In the rows, 128 means zero.
Known rows, with every step that occurs
j a: [130 115 111 131 123 133 130 124 128 132 140 129 148 138  93 138 145 126
 143  98 121 116 143 106 123 135 126 139 129 167 120  96 113 150 128 120
  91 102]
k z y q: [125  90 155 142 130 129 132 122 118 143  94 136 146  93 146 129 134 124
 114 132 126 141 107 135 117 115 180  80 118 117 130 228 112 151 126 117
 197 150]
l z b q: [154 113 147 129 137 119 116 127 121 100 103 128 116  92 150 116 107 146
 114 104 135 125 152 132 132 133 139  93 129 104 130 219 145 181 135 126
  82 140]
z y q a v: [101  85 149 139 128 130 124 117 147 125  81 145 127 121 125 120 178 120
 158 138 115 109 121 162 156 116 184  70 110 133 148  28 123 117 120  96
 202 127]
l z y q c: [141 132 147 142 115 102 123 102 107 130  96 134 145  81 153  70 154 135
 131 143 123 129 115 150 123 102 171  58 126 114 121 115 151 162 134 114
 167 144]
b z c q a j: [135  94 127 127 115 143 126  94 109 129 145 128 130 118 140  94 138  98
 180  84 112 136 139 148 122 119 143 133 122 165 101  87 121 123 142 151
 136 115]
c q l z: [155 135 150 129 127 116 127 121 119 148 139 116 120  74 129 105 112 121
 126 100 137 140 136 108 102  97 152 106 116  94 129 170 127 116 141 109
  68 125]
y q: [135 128 145 118 140 118 120 122 124 108 129 136 147 117 137 157 136 125
 139 126 128 127 118 105 118 121 154 100 125 112 134 129 132 136 133 135
 186 140]
c q: [130 138 147 123 126 120 119 132 119 112 143 132 128 113 134 154 104 110
 131 103 115 133 128 117 105 132 155 118 111 111 124 134 105 119 133 118
 146 130]
z b: [122 121 142 120 139 125 113 136 132 108 115 130 150 119 139 146 122 139
  99 126 128 120 144 154 153 147 134 121 131 120 139 152 130 132 129 120
 114 134]
h q c: [149 165 110 111 121 134 114 125 118 123 112 122 144 106 109  91 111 132
 169 136 111 126 137 119 133 120 156  82 134 103 113  53 168 175 124 121
 127 123]
y q l z c: [150 118 136 117 135 116 114 100 107 143 122 121 153  71 128  93 155 133
 129 120 149 138 106 107 122  99 155  88 139  92 127 115 160 143 139 141
 115 132]
f a j: [143 107 113 143 106 116 138 121 125 130 136 120 146 171 132 116 125 109
 156 116 142 125 171 116 114 141 125 121 154 154 131  44 105  80 117 130
  98 114]
j a q: [133 100 125 131 129 133 123 124 132 138 128 127 146 155 105 177 124 117
 162  95 121 115 145  95 107 119 140 118 123 160 133 101 116 180 121 114
 132 111]
g a u: [128 155 111 132  97 112 122 134 119 144 147 130 127 117 122 138 137 106
 159 121 132 130 158 124 157 113 144 144 123 145 128  68 113 133 125 134
 126 122]
h z y: [111 129 132 139 122 115 135 123 120 153  79 133 126 108 139  99 114 137
 126 141 119 139 124 167 135 129 153  76 129 154 122 204 124 154 123 109
 128 126]
f a u: [129 119 116 134 101  93 124 139 124 152 127 127 118 146 131 106 130 102
 156 131 131 121 163 116 138 127 135 134 143 127 133  61  97 104 110 134
 123 127]
q h z y: [102 128 127 148 132 108 135 122 111 154 109 132 131  62 147  90 108 133
 179 146 129 141 132 182 153 107 151  72 125 168 127 192 154 146 136  99
 139 108]
y q h z c: [113 134 132 117 142 102 114 110  84 127 128 134 159  56 153 118 123 125
 194 123 139 141 111 123 135 114 163  65 136 143 120 137 169 153 141 141
 178 120]
l z c q a v: [118 103 143 134 100 117 118 106  96 129 107 130 115 105 148  83 159 110
 151  85 133 125 125 127 121 116 164  86 118 114 120  21 116 120 119 127
 109 121]
k q l z b: [177 102 160 126 153 132 126 126 145 126 120 108 141  57 121  99 123 131
 110 102 155 131 145 111 122  77 151  92 127  64 141 151 152 157 135 118
  68 127]
y q a s: [145 130 155 121 125 133 123 108 136 124 123 141 143 164 125 123 179 120
 146 133 133 116 126 114 121 131 136 116 118 139 133  58 157  89 132 122
 213 123]
g a s: [149 156 120 126  87 140 137 109 126 127 140 134 146 172 117 149 159 113
 124 126 138 126 143 116 134 149 124 145 119 170 122  52 137 111 126 120
 146 115]
l z y q h: [131 116 146 156 127 104 127 109 112 119 116 138 150  63 166 102 140 132
 150 143 135 140 120 165 131  83 163  62 118 122 135 174 146 161 140 102
 170 120]
j a s: [140 127 119 133 111 142 126 115 127 137 140 134 141 193  99 145 162 119
 115 116 122 115 137 117 110 155 118 144 122 188 119  72 121 120 116 117
 132  99]
a g: [113 137 135 141 135 146 134 126 146 162 124 119 123 133 153 115 125 118
  89 119 143 126 127 134 111 146 137 133 122 153 131 114 124 117 117 119
 148 135]
e a: [105 116 134 135 124 134 143 115 132 144 126 138 138 134 129 125 156 119
 143 110 117 127 154 147 146 135 127 126 121 135 126  58 119 123 132 110
 100 132]
k z l: [134  84 149 142 137 138 139 133 115 193 105 107 137 115 120 107 114 124
 105 117 153 121 127 117 122 115 142 121 128 137 133 228 111 131 129 133
 120 151]
s a e: [145 106 119 160 116 103 133 143 136 136 156 120 152 103 127 122 150 105
 190 100 135 140 156  90 107 128 115 118 130 180 136 136 122 170 113 121
 109 115]
q h z: [115 145 127 133 137 106 137 126 100 151 129 125 124  69 148 103 100 131
 190 126 141 140 143 137 139 107 134  88 131 165 125 200 159 135 139 119
 117 110]
g a e: [148 129 107 139  93 111 133 138 136 119 169 127 143  89 127 149 148 106
 161 101 134 136 158  96 130 124 113 124 123 154 133  90 133 144 134 120
 145 121]
c q a j: [134 127 145 140 124 131 124 123 128 128 148 126 136 138 128 125 121 103
 167  92 124 129 156 131 108 123 147 121 117 138 129  64 116  69 138 115
 132 106]
z y q: [120 109 143 137 133 123 116 118 137 114 102 144 153 109 135 139 143 127
 123 151 113 129 106 162 136 123 170  85 118 120 137 129 124 151 129 108
 206 131]
a u: [117 140 126 136 126 106 108 145 119 152 132 129 101 132 140 122 121 113
 130 146 123 130 140 152 139 112 140 132 124 123 136 120 109 123 115 139
 152 131]

Rows
[152 120 143 128 137 119 125 122 131 152 111 113 134  77 131  88 132 148
  97 122 152 129 149 142 145 105 129 108 137 103 141 189 154 126 138 113
  30 129]  q l z b
[168 108 125 128 143 135 129 122 133 148 118 114  85  72 105  81 114 138
 155 110 140 129 141 104 125 107 138 106 128 103 127 184 167 167 141 123
  52 130]  b q l z
[140 123 140 106 158 124 118 135 127 145  87 118 108  74 116 108  87 148
 143 108 135 127 156 124 150 145 150  79 138 127 132 241 163 165 137 121
  55 135]  h z b q l
[117 120 118 143 130 152 135 125 145 165 137 121 141 145 115 125 143 117
 111  89 135 114 143 111 106 152 135 143 122 189 122  86 108 141 118 113
 110 110]  j a g
[156 124 131 133 127 122 137 118 127 167 123 110 117  85 121  73 136 139
 121 124 152 135 138 119 125  91 123 112 134 108 131 169 152 122 137 119
  42 123]  q l z
[110 109 138 145 142 117 117 119 128 117 124 143 156  69 144 131 137 125
 168 156 120 131 112 175 151 104 172  77 115 134 140 126 148 147 140  99
 214 116]  z y q h
[157 127 143 122 133 111 112 120 108 115 103 123 115  78 145  78 116 146
 133 107 130 117 151 130 139 135 148  78 135 109 119 154 172 180 138 129
  84 148]  l z b q c
[135 127 139 119 129 116 116 117 117 151 115 119 126 125 135 121 116 120
 173 130 123 115 130 113 119 110 155  89 129 126 129  55 164 162 124 125
 181 149]  a q c
[128 118 136 148 133 103 142 122 110 164 118 117 156  95 139 130 103 115
 252 102 148 141 162  94 115 100 154  82 129 193 135 185 146 205 118 112
 101 107]  s a q h z
[128 129 134 138 114 103 113 105  79 120 146 128 145  58 164  94 123 115
 157 103 138 146 113 140 116 106 152  97 124 114 111 113 141 147 138 130
 115 111]  l z c q h
[159  96 114 123 138 137 115 110 118 148 115 116 101  67 105  65 126 136
 153 109 141 132 121 113 134 118 142 107 137 100 116 130 175 178 138 139
  57 124]  b q l z c
[119 137 153 134 143 105 125 132  97 163 136 117 134  64 137 121  75 112
 178 106 139 128 140 132 124 107 162  84 114 155 130 192 130 124 147 109
 128 116]  c q h z l
[143 122 149 143 122 118 125 118 128 152 120 122 125  68 128  93 118 122
 114 118 126 140 128 149 116  98 168  92 111 100 131 168 121 125 138  90
  89 120]  c q l z y
[161 132 117 139 123 142 126 120 142 145  88 118 140  81 109  81 113 142
 128 148 128 144 137 154 137  85 157  70 127  85 132 171 151 183 126  90
  62 104]  h q l z y
[132 123 123 125 150 119 128 130 110 134 123 127  93  60 131 107  82 131
 218 111 131 133 146 118 138 122 148  82 125 152 120 209 175 176 143 124
 119 118]  b q h z
[145 109 130 149 124 125 134 113 138 172 103 118 122  77 120  62 142 142
 110 145 140 136 127 165 139  90 140  99 128 114 134 168 145 137 135  98
  64 119]  q l z y
[139  97 125 109 124 139 123 100 114 147 140 122 120  72 123  97 127 108
 158  96 113 138 116 132 132 113 150 137 120 134 104 145 130 150 143 145
 106 130]  b z c q l
[106 138 146 140 129 102 126 126 104 136 124 136 131  55 152 119  86 114
 177 119 117 145 131 164 127 113 177  70 108 150 124 192 129 135 140  92
 153 109]  c q h z y
[160 138 105 122 120 142 116 113 117 141 106 114 150  80 107  77 119 138
 137 128 139 147 127 125 133  96 147  87 141  78 120 120 163 183 125 123
  46 105]  h q l z c
[142 142 109 139 101 135 136 117 120 124 155 122 155 144 121 153 132 113
 156 108 143 135 166 122 131 128 133 132 133 170 126  56 120 107 132 129
 101 109]  g a j
[124 113 147 142 140 101 129 127 112 150 108 119 173  89 148 144  98 123
 231 100 148 136 173 113 135 114 158  77 131 189 143 199 147 208 119 107
  94 111]  s a q h z b
[136 101 125 147 118 115 131 139 151 140 150 126 123 101 126  91 165 114
 171 109 129 124 151 118 130 113  99 120 125 146 138  89 154 107 136 115
 157 115]  q a e
[136 119 122 135 107 116 119 102  93 131 117 125 140 105 150  81 146 131
 114 117 143 140 110 136 121 117 129 109 140 115 111 116 137 158 127 146
  96 124]  l z c
[137 129 137 132 106 111 113 106  85 118 129 130 141  92 156 101 127 117
 117  98 132 143 110 127 104 122 151 103 127 103 108 122 119 150 130 137
 110 125]  l z c q
[146  95 134 129 128 123 115 104 116 170 107 111 133  99 134 106 126 126
 142 122 150 137 118 119 118  86 145  93 136 101 136 124 160 169 126 126
  96 129]  a q l z c
[167 142 129 119 134 136 118 130 137 128  98 114 151  82 117 107 103 148
 118 126 139 138 158 133 141  99 148  79 136  75 138 191 158 174 129 103
  36 113]  h q l z b
[118 132 147 130 131 109 128 119 117 134  78 139 143  99 145 122 121 135
 134 139 119 139 116 148 125 124 171  55 127 140 126 213 127 158 128 114
 173 135]  h z y q
[149 131 160 124 134 113 116 127 123 134 129 118 135  68 138 117 104 128
 104  97 137 134 147 128 122 111 158 100 119  90 137 183 128 116 142 103
  61 129]  c q l z b
